Each row was made from one small tree. Brackets hold a mark, then the marks that hang from it, in alphabetical order. Every link used is in the known rows. Write each row's tree.
In the rows, zero is written as 128.
Known rows
[fizo [ginu [zeki kigig [tumoz sekad]]]]: [193 129 115  83  98  88 138 141 101 129 122 148  98 164 105 122 127 121
 100 118 134 168 147 224 165]
[rezala parad]: [119 114 135 147 136 146 140 124 131 125 126 137 138 105 127 133 105 132
 147 146 153 135  92  85 119]
[rezala kunip]: [ 56 120 148 154 111 139 138 133 110 124 140 156 156 126 109 126 106 129
 135 132 155 140 101 142 115]
[nadev [sekad kigig tumoz]]: [132  85 135 100 155 187 160 115 159 124 116 133 146 138 139 163 136 133
 123 184  93 161 142  89 129]
[zeki ginu [kigig rezala] [tumoz sekad]]: [145 162 123  58 158  62 108 146 121 232 139  86 114 133 106 109 141 144
 106 118 118 117 159 211 150]
[nadev sekad]: [ 98  78 135  86 130 172 132 129 119 112 126 134 153 106  98 161 126 138
 140 161 131 166 128  94 109]
[zeki kigig tumoz]: [103 119 140  69 121 117 103 137 137 203 121 127 127 120  96 132 117 132
 118 139 135 176 119 159 167]
[zeki ginu]: [133 121 126 104 134 131  90 131 133 145 142 127 140 100 123 112 129 159
 115 131 134 149 129 150 132]
[rezala parad [tumoz sekad zeki]]: [173 137 121 173 134 121 129 100 113  88 109 129 114 126 154 151 150 106
 166 135 147  81 134  49 108]
[sekad [kigig [rezala parad]]]: [118 140 125 180 157 173 177 129 134 135 134 122 152 149 142 117  74 138
 130 124 113  95  98 118 106]
[nisa [rezala [tumoz sekad zeki]]]: [118 146 108 133 127 156 116 118 130  41 116 150 127 132 150 149 143 126
 137 117 103  78 124  63 122]
[zeki [tumoz sekad]]: [149 146 114  83 140 118 146 127 117 137 114 130 142 124 121 137 125 142
 124 168 114 127 121 156 123]
[rezala kunip parad [tumoz sekad]]: [ 86 165 159 187 121  88 151 109  90 129 124 153 130 156 149 163 133  92
 180 145 167  73 124  77 104]
[zeki ginu kigig [tumoz sekad]]: [165 154 125  43 149  77  95 135 128 223 134 120 103 132 104 132 154 146
 104 139 123 141 162 192 173]
[zeki tumoz]: [123 128 130  84 122 130 124 132 137 157 119 122 145 109 116 130 114 134
 121 149 131 155  99 143 138]
[fizo ginu]: [155 105 110 115 114 120 133 132 104  99 125 135 137 139 124  94 117 139
 121 143 142 165 115 170 124]
[momok [ginu zeki]]: [137 105 122 122  79 152 113 140 134  58 137 157 121  90 111 126 129 149
 126 137 111 185 134 141 114]
[ginu [zeki [tumoz sekad]]]: [161 141 123 100 102 132 143 137 116 107 121 157 126 127 110 155 114 133
 110 128 116 144 128 183 137]
[nisa [rezala kunip parad tumoz]]: [ 41 161 155 165 112 126 132 123 134 107 131 157 125 142 150 160 124  94
 157 108 152  81  90  43 138]
[vusip kunip]: [ 88 101 122 117 112 154 108 116 113 125 139 142 152 111 105  88 102 141
 137 149 131 147  99  90  78]
[zeki ginu tumoz]: [153 145 128  65 131 100  93 134 147 197 135 103 124 103 122 122 140 142
 105 128 136 153 123 162 159]
[sekad [tumoz [zeki ginu]]]: [181  93 114 120 147 135 102 118 179 119 121 103 123  91 156 103 166 140
 101 141 117 163 138 121 147]
[tumoz sekad]: [136 126 109 119 145 146 148 123  98  80 121 157 158 124 120 132 117 161
 136 175 110 116 131 144  90]
[sekad [kigig [rezala parad]] [tumoz zeki]]: [175 119 113 186 173 169 177 117 182 124 119  92 128 140 178 103 122 121
 109 126  97 105 114  92 129]
[nisa [rezala parad [tumoz sekad zeki]]]: [130 152 115 151 137 145 134 114 138  57 117 143 109 131 158 157 145 111
 149 115 123  63 115  29 129]
[kigig [rezala parad [tumoz sekad zeki]]]: [134 142 120 182 144 110 143 121 107 108 119  93 136 124 151 118 125 113
 160 115 137  65 124  87  79]
[momok [ginu [zeki [tumoz sekad]]]]: [167 132 114  95  91 125 130 139 129  78 130 147 110 102 112 139 143 142
 121 147 101 167 141 157 121]
[fizo [ginu zeki]]: [171 108 116 124  88 123 134 139 103  81 128 153 121 145 118 111 112 130
 108 115 141 174 126 196 137]
[fizo [ginu [zeki [kigig rezala] tumoz]]]: [164 123 122  96  92  87 132 152 110 149 127 122 105 155 106 104 112 115
  99  93 140 174 131 228 160]
[sekad tumoz]: [118  93 129 120 138 139 124 119 160 118 111 131 158 104 154 114 131 145
 123 183 108 172 116 123 124]

Write each row's tree
[186 127  96 118 162 119 113 134 117 126 139 103 109 123 109  99 153 151
 106  99 119 100 168 168 126]
[tumoz sekad [zeki ginu [kigig rezala]]]
[ 60 147 173 192 103  98 127 114 109 150 128 147 132 141 144 157 123  84
 177 126 184 105 104  66 120]
[rezala kunip parad tumoz]
[116 146 137  64 140  72  86 151 142 252 143  78 116 118 102 101 131 136
 101 100 134 147 138 198 164]
[zeki ginu [kigig rezala] tumoz]
[124 121 128  96  86 116 111 153 139 127 137 125 105  99  97 119 130 134
 118 116 110 183 138 172 135]
[momok [ginu [zeki [kigig rezala] tumoz]]]
[150 122 123  99  80 134 117 142 142  91 133 142 111  91 110 132 136 137
 119 135 112 186 129 148 132]
[momok [ginu [zeki tumoz]]]
[ 72 119 149 139 134 166 161 127 112 137 133 124 156 158 122 164 111 113
 146 133 120 113 135  98 100]
[nadev [sekad [kigig [rezala kunip tumoz]]]]
[157  93 120 118 152 118  95 128 176 155 126  88 118 100 146  89 160 136
 100 123 115 158 146 144 152]
[sekad [tumoz [zeki ginu [kigig rezala]]]]
[134  97 121 151 138 149 121 136 137 133 130 103 117 107 105 103 120 126
 124  88 148 132 118 114 134]
[tumoz [zeki [kigig [rezala parad]]]]
[ 27 153 149 148 103 137 115 128 126  89 131 163 141 141 141 152 120 109
 145 111 133  98 101  78 130]
[nisa [rezala kunip tumoz]]
[101 139 142 167 110 110 114 114  95 115 124 150 121 154 124 145 151 101
 152 114 151  99 155 113 126]
[rezala kunip [tumoz sekad [zeki kigig]]]
[215 150  83 151 177 160 154 122 126  96 140 108 120 147 139 106 137 154
  99 102  94  67 157 152 112]
[tumoz [sekad [kigig rezala]] [zeki ginu]]
[105 144 135 109 140  77  78 135 108 191 139 107 129 134 122 111 137 144
 132 113 125 111 168 173 123]
[zeki ginu [kigig [rezala [tumoz sekad]]]]
[ 37 133 166 165 118  92 118 136 110 190 134 121 135 143 114 123 106 104
 158 107 162 118 121 125 122]
[zeki [kigig [rezala kunip parad tumoz]]]
[179 142 112 108  99 146 148 135 135  81 132 154 107 122 121 142 134 142
 115 145  88 155 143 156 129]
[momok [ginu [zeki [tumoz [sekad kigig]]]]]
[214 128  88 120 157 142 121 121 120  81 133 124 115 111 124 115 160 155
 109 122 121 104 156 140 122]
[tumoz sekad [zeki ginu]]
[ 73 152 144 176 114 138 129 122 143  88 130 145 108 136 149 153 138  86
 149  85 157  77  94  28 146]
[nisa [rezala kunip parad [tumoz zeki]]]
[103 138 158 203 105 114 124 112 122 126 127 131 112 132 144 149 141  76
 166  97 189  98 108  46 130]
[rezala kunip parad [tumoz zeki]]
[ 80 139 143 175 128 107 129 128 112 140 122  97 154 119 150 118 103 114
 167 123 144  95 104  91  84]
[kigig [rezala parad tumoz]]
[ 80 139 155 133 143  81 108 148 127 226 159 104 115 128 104 103 124 127
 124  88 165 124 134 165 147]
[zeki ginu [kigig [rezala kunip parad]]]
[149 134 131  87 102 123 128 141 120 143 122 162 111 138  94 156 116 130
 106 121 119 161 144 196 162]
[ginu [zeki kigig [tumoz sekad]]]
[ 43 150 160 195 119  91 145 131 104 156 132 105 151 135 144 122 104  96
 169 108 165  85 101 101  87]
[kigig [rezala kunip parad tumoz]]
[148 154 108 162 172 156 195 122 106 103 128 138 150 160 141 127  95 151
 134 153  96  67 124 135  88]
[tumoz [sekad [kigig [rezala parad]]]]
[188 123 116  99  86 105 138 141 112 112 123 138 111 146 117 117 119 118
 101 113 142 177 121 205 155]
[fizo [ginu [zeki tumoz]]]
[163  98 117 111 134 147  74 131 148 145 140 118 104 101 103 107 148 142
 104  90 143 158 146 140 165]
[tumoz [zeki ginu kigig]]
[ 61 174 144 161 127 116 151 120 117  90 128 163 121 155 152 166 133 100
 159 123 139  58 107  51 125]
[nisa [rezala kunip parad [tumoz sekad]]]
[116  93 132 113 162 174 171 124 152 134 120 110 155 140 142 147 125 130
 123 169  89 140 139 103 110]
[nadev [sekad [kigig rezala] tumoz]]
[ 95 145 128 174 133 164 145 123 120 125 126 126 166 157 153 120  83 135
 138 127  99  96 117 125  97]
[sekad [kigig [rezala tumoz]]]
[148  77 121 120 139 147 107 121 174 122 112 120 125 104 140 109 151 133
 110 148 116 178 134 119 153]
[sekad [tumoz [zeki kigig]]]
[168 133 119 125 127 110  76 111 112 121 121 128 111 130 134 135 165 129
 139 120 127 109 174 117 133]
[rezala [tumoz sekad [zeki ginu kigig]]]
[ 93 101 143 127 157 163 179 126 147 142 127 114 153 151 139 150 127 119
 124 161 101 136 138 110 114]
[nadev [sekad [kigig [rezala kunip]] tumoz]]
[203 112 109 145 163 174 131 110 191 123 124 118 120 134 172 113 148 140
  88 136  92 136 141 117 163]
[sekad kigig [tumoz [zeki ginu]]]
